Each row comes from the steps of one walk. Every step used is in the known rows, and no mark comes twice. Write the walk behind each row, first mark first.
Known rows
nugi nopumi: [-13   6  22  13   8  26  -3 -37  20  18  20  -3   1  -7  20   1  25  26
   9 -25   1  -3  -2  12]
zirek gapem roguk lukam: [ 22  -9  24  47  -8  -9 -27   4 -15 -28 -15   2  24 -20  -9   9  -7  26
 -13  -2 -11  15  25 -20]
lukam baril zirek: [ 18  -7 -13  15   9  13  13 -13   1  19  18  38  -5  17   8 -11 -10 -22
  10  10  10  -2 -29  19]
roguk zirek gapem lukam: [ 18 -11 -25 -10  -6 -13 -22  29 -22  -9 -22   4  19  -6  13   1   2   0
   4  10   0   9  31 -26]
lukam gapem roguk: [ -3  32  16  -9  -4   2  15 -29 -19 -12  -6  17  -1  -8 -28   9  -2  10
  10  -2  -2 -11  23  17]
zirek roguk: [ -7  13  14 -19 -20   7   8  11   2  13   1 -10  36   6   6  12   2  27
  -9   0  -5   6   4   4]
baril zirek gapem lukam rilig: [ 33 -12 -40   9  -4  10 -21   4   7 -25 -22   1  -2  -8  10 -22  -8  -8
 -21 -10  -9  22  -7   3]
baril zirek roguk lukam: [ 28 -36  -4  34  -4 -11 -15  30  11  -5  -6  13  12  -2  11  13  -9  13
 -10   2   0  21 -12 -21]
baril lukam nugi nopumi: [-61   3  23 -12  17   1  23 -22  31   8   4 -28 -20  -2  -9  -9  32   6
 -10 -37  11 -19 -17   5]
nugi lukam rilig: [-33   8  -9  -1  18  41 -24 -17  33   3  17 -37   1 -11  -8 -31 -12   5
 -13 -22 -12  -5 -39  31]
gapem roguk: [-16  23  24   5 -10  20  -3 -16  -7  -9  11   2  26  -5  -9  17   6  38
  16  -7  -6  -3  19   4]
baril zirek: [ 13 -16 -13  28   5  17 -10   7   5  17  24  13   2   9  18  11   2   2
  21   6   1   5  -9   6]
baril lukam nugi zirek: [-36 -16  10 -53   6 -11  20   9  16   3  -1 -22 -31   0 -19  -8  -2 -26
  13   1   9 -14  17  -6]
roguk zirek: [ -2   2 -26   2  16  -2  -5  17  -3  22  18  -7  12   8  17  24  19   5
  24  18   1  -5   9   1]
baril zirek roguk: [ 20 -11  -4  10 -21   6   0  29   8  13   1  10  15   9  26  13   4  13
   1   2   8  16  -5  -1]
gapem lukam nugi: [-62  10 -10 -45   4   1  14   3  -1 -10   1 -19  -1 -13 -32  -8 -10   2
 -11 -10 -10 -24  -2   0]
zirek roguk lukam: [  4 -13  12   7  -4 -12  -6  13   6  -5  -5  -7  29  -5  -4  10 -13  26
 -18   0 -12  13  -3 -15]
zirek rilig: [ -8  24   8   6  -2   7   0  -8  -1  21  38 -30   5  25  21  11  14   9
   9   6 -11   2 -20   7]
nugi lukam baril zirek rilig: [ -1  -3  -2  31   4  22  -5  -6  12  28  33   5 -31  31  27 -23  -2 -29
   5   1  16  -2 -67   8]
lukam gapem roguk zirek: [ 12  21 -18  -1   4 -15   8   1 -18  -3  -9  17  -8   0  -8  26  18  -2
  21  14   9 -10  30   5]
roguk zirek gapem lukam rilig: [ 24   0 -47 -12   1  -4 -20  13   2 -22 -27 -13   8  -8   8 -14   2  -7
 -19  -1  -7  15   7   0]
zirek gapem: [ 22   5  10  16 -10   6 -11   8 -15  12   2 -16  27  -4  13   1   1   3
  -6   7 -11   6  21  12]
lukam nugi zirek: [-22  -8   4 -40  -2   6  14   3  14   9  14 -17 -32 -12  -6   5  -5 -22
  12  10   1 -19  26  13]
gapem roguk zirek rilig: [  6  26  -9  21  -7  -4  -7   9  -6   6  22 -15  -3  25  29  34  42  16
  23  12   8   6   1 -11]
baril lukam: [-33   0  19 -26  16  -7   9  -2   2  11   6 -14  25  15 -16  -9   1  16
  13  -9  -3   1  -9  -9]
lukam gapem: [ -2  22  -1 -21  11  -3  22 -19 -14  14   3   2  -8   0 -19   1 -12 -15
   4  10 -10 -13   3  28]
baril lukam gapem roguk: [-18  24  25 -24   3 -13  25 -23 -15 -19 -21  13  -2   4 -39  -2   0   8
   9  -9   6  -5  15  -2]
gapem roguk lukam: [ -7  -6  21  31   5  -2 -19 -14  -3 -23   3   7  21 -17 -20  14  -7  37
   1  -5 -12   6  10 -18]
lukam nugi nopumi: [-47  11  15   2   9  18  14 -27  29  14  17 -24 -20 -12   2   2  30   8
  -9 -28   3 -25 -11  22]

Which walk is each row?
[  2  25  -8  -5   3 -32  17   7 -11  -1  -5  -6 -24  33   4  17  36  -9
  19   8  17   3  -5 -17]
baril lukam gapem roguk zirek rilig
[ 45 -20  -9  43 -10   8 -20  25  -9  11   2   6   3   2  31   4   4 -11
   3   9   2  15  13   7]
baril zirek gapem
[ 26 -21  -2  45   9   0  -3 -15  -1 -12   0  53  -9   1  -7  -6 -17  -5
   2   3  10   6 -23  -7]
gapem roguk lukam baril zirek
[ 44 -30   9  72  -8  -7 -34  16 -10 -29 -13  20  11 -15   7  12  -5  13
  -6  -1  -1  21  19 -24]
baril zirek gapem roguk lukam
[-68   8   9 -36  16 -11  30   7  10   4   6 -39  -1   8 -32  -6   5  -5
  -8 -11  -1 -22 -16   3]
baril lukam nugi
[ 33  -3 -19  20  -3  -9 -16  32 -14  16  -4 -11  15   1  29  17  19  -9
   4  20   1   7  30   2]
roguk zirek gapem
[-11 -29   2 -18   9 -11  -2   7  15  -7   5 -15 -34 -20 -16   4 -17 -21
   2  11  -4 -12  19  -6]
roguk lukam nugi zirek
[  3  -5 -21  15  25   2 -16 -18  24 -14   5 -20   6 -14 -14 -10 -14  13
 -24  -6 -25  10 -25  15]
roguk lukam rilig
[ 19 -10  -7 -19 -21   1  16   9   1  -2 -21  45  12  11   8 -16 -18  -3
 -12   0  15  11 -21 -10]
gapem lukam baril zirek roguk
[  5  -3  14  -7   1 -14  20 -14   1   2  -8  22  19   2 -16 -15 -28   1
 -29   5  -3   5 -26   1]
zirek roguk lukam baril
[ 37 -19   6 -26  -3 -31  10   4  -1  -7 -31  18 -25 -13 -13   1 -27 -23
  -9  16  -1   8  24  -4]
nugi zirek roguk lukam gapem
[-27  10  10 -16  18  16  -3 -14  -2  16   5  -6 -20  -7 -22 -22 -22 -20
   4  -7  -2 -24 -15  25]
nugi lukam gapem
[  7  -3   5 -17 -12   2 -17   8 -21 -13 -18   0  27 -12   1 -13 -15   9
  -6  -2 -11   8  23 -17]
zirek gapem lukam
[ 15   3  11 -16 -11   4  -5  -5   7  21  29 -18 -25  20  29   8  10 -10
  29  18   0  10   5  -3]
nugi zirek rilig
[-17 -10   4 -70 -30  -7  18  23  11 -12 -25  -8 -12 -12  -7  -1 -12  -7
  -8   0   8  -2  28 -14]
gapem lukam nugi zirek roguk
[-21  12   3 -44   6   6  20 -35 -13  -2  -3  31  17   3 -25 -31 -31  -3
  -3   0  -4 -10 -18   1]
gapem lukam baril
[-30   0  11  -6  -5   6   1 -14  12 -11 -15 -15 -16 -22   4 -14  19  -1
 -24 -32   4 -13  10  -1]
zirek gapem lukam nugi nopumi
[ 50 -13  -8  38  -8   5   1   4 -13  13  -5  30  -2   9  22 -15  -7 -32
  -8  13   9   9  -7  16]
lukam baril zirek gapem
[ -4  24  -6  11   3  -2 -10   6  -4   7  10 -12 -33  17  14  11  25 -14
  16   4  16  -8 -14  -4]
nugi lukam gapem roguk zirek rilig
[-11 -15 -22  -4  -9  -4  -1  30  -7 -17 -15  -7 -16 -11  -5  -7  -7 -22
 -20  -4   3  -9   5  -6]
baril zirek gapem lukam nugi
[ 30 -25 -14  11 -12   1 -24  23 -16 -13 -19  19   9  -6  15  -9 -11  -4
   2  -1  -1  16  14 -23]
baril zirek gapem lukam
[ -2   3  22  14  10  -4   9 -38  -8 -15  -2  33  13  -7 -30 -13 -23  11
  -9   1  -5  -3 -13  -1]
gapem roguk lukam baril
[ 16  35 -16   7  -3 -18  10   1 -13   4   9  -5 -23  22  15  28  33 -10
  16  16  10   0   4   0]
lukam gapem roguk zirek rilig
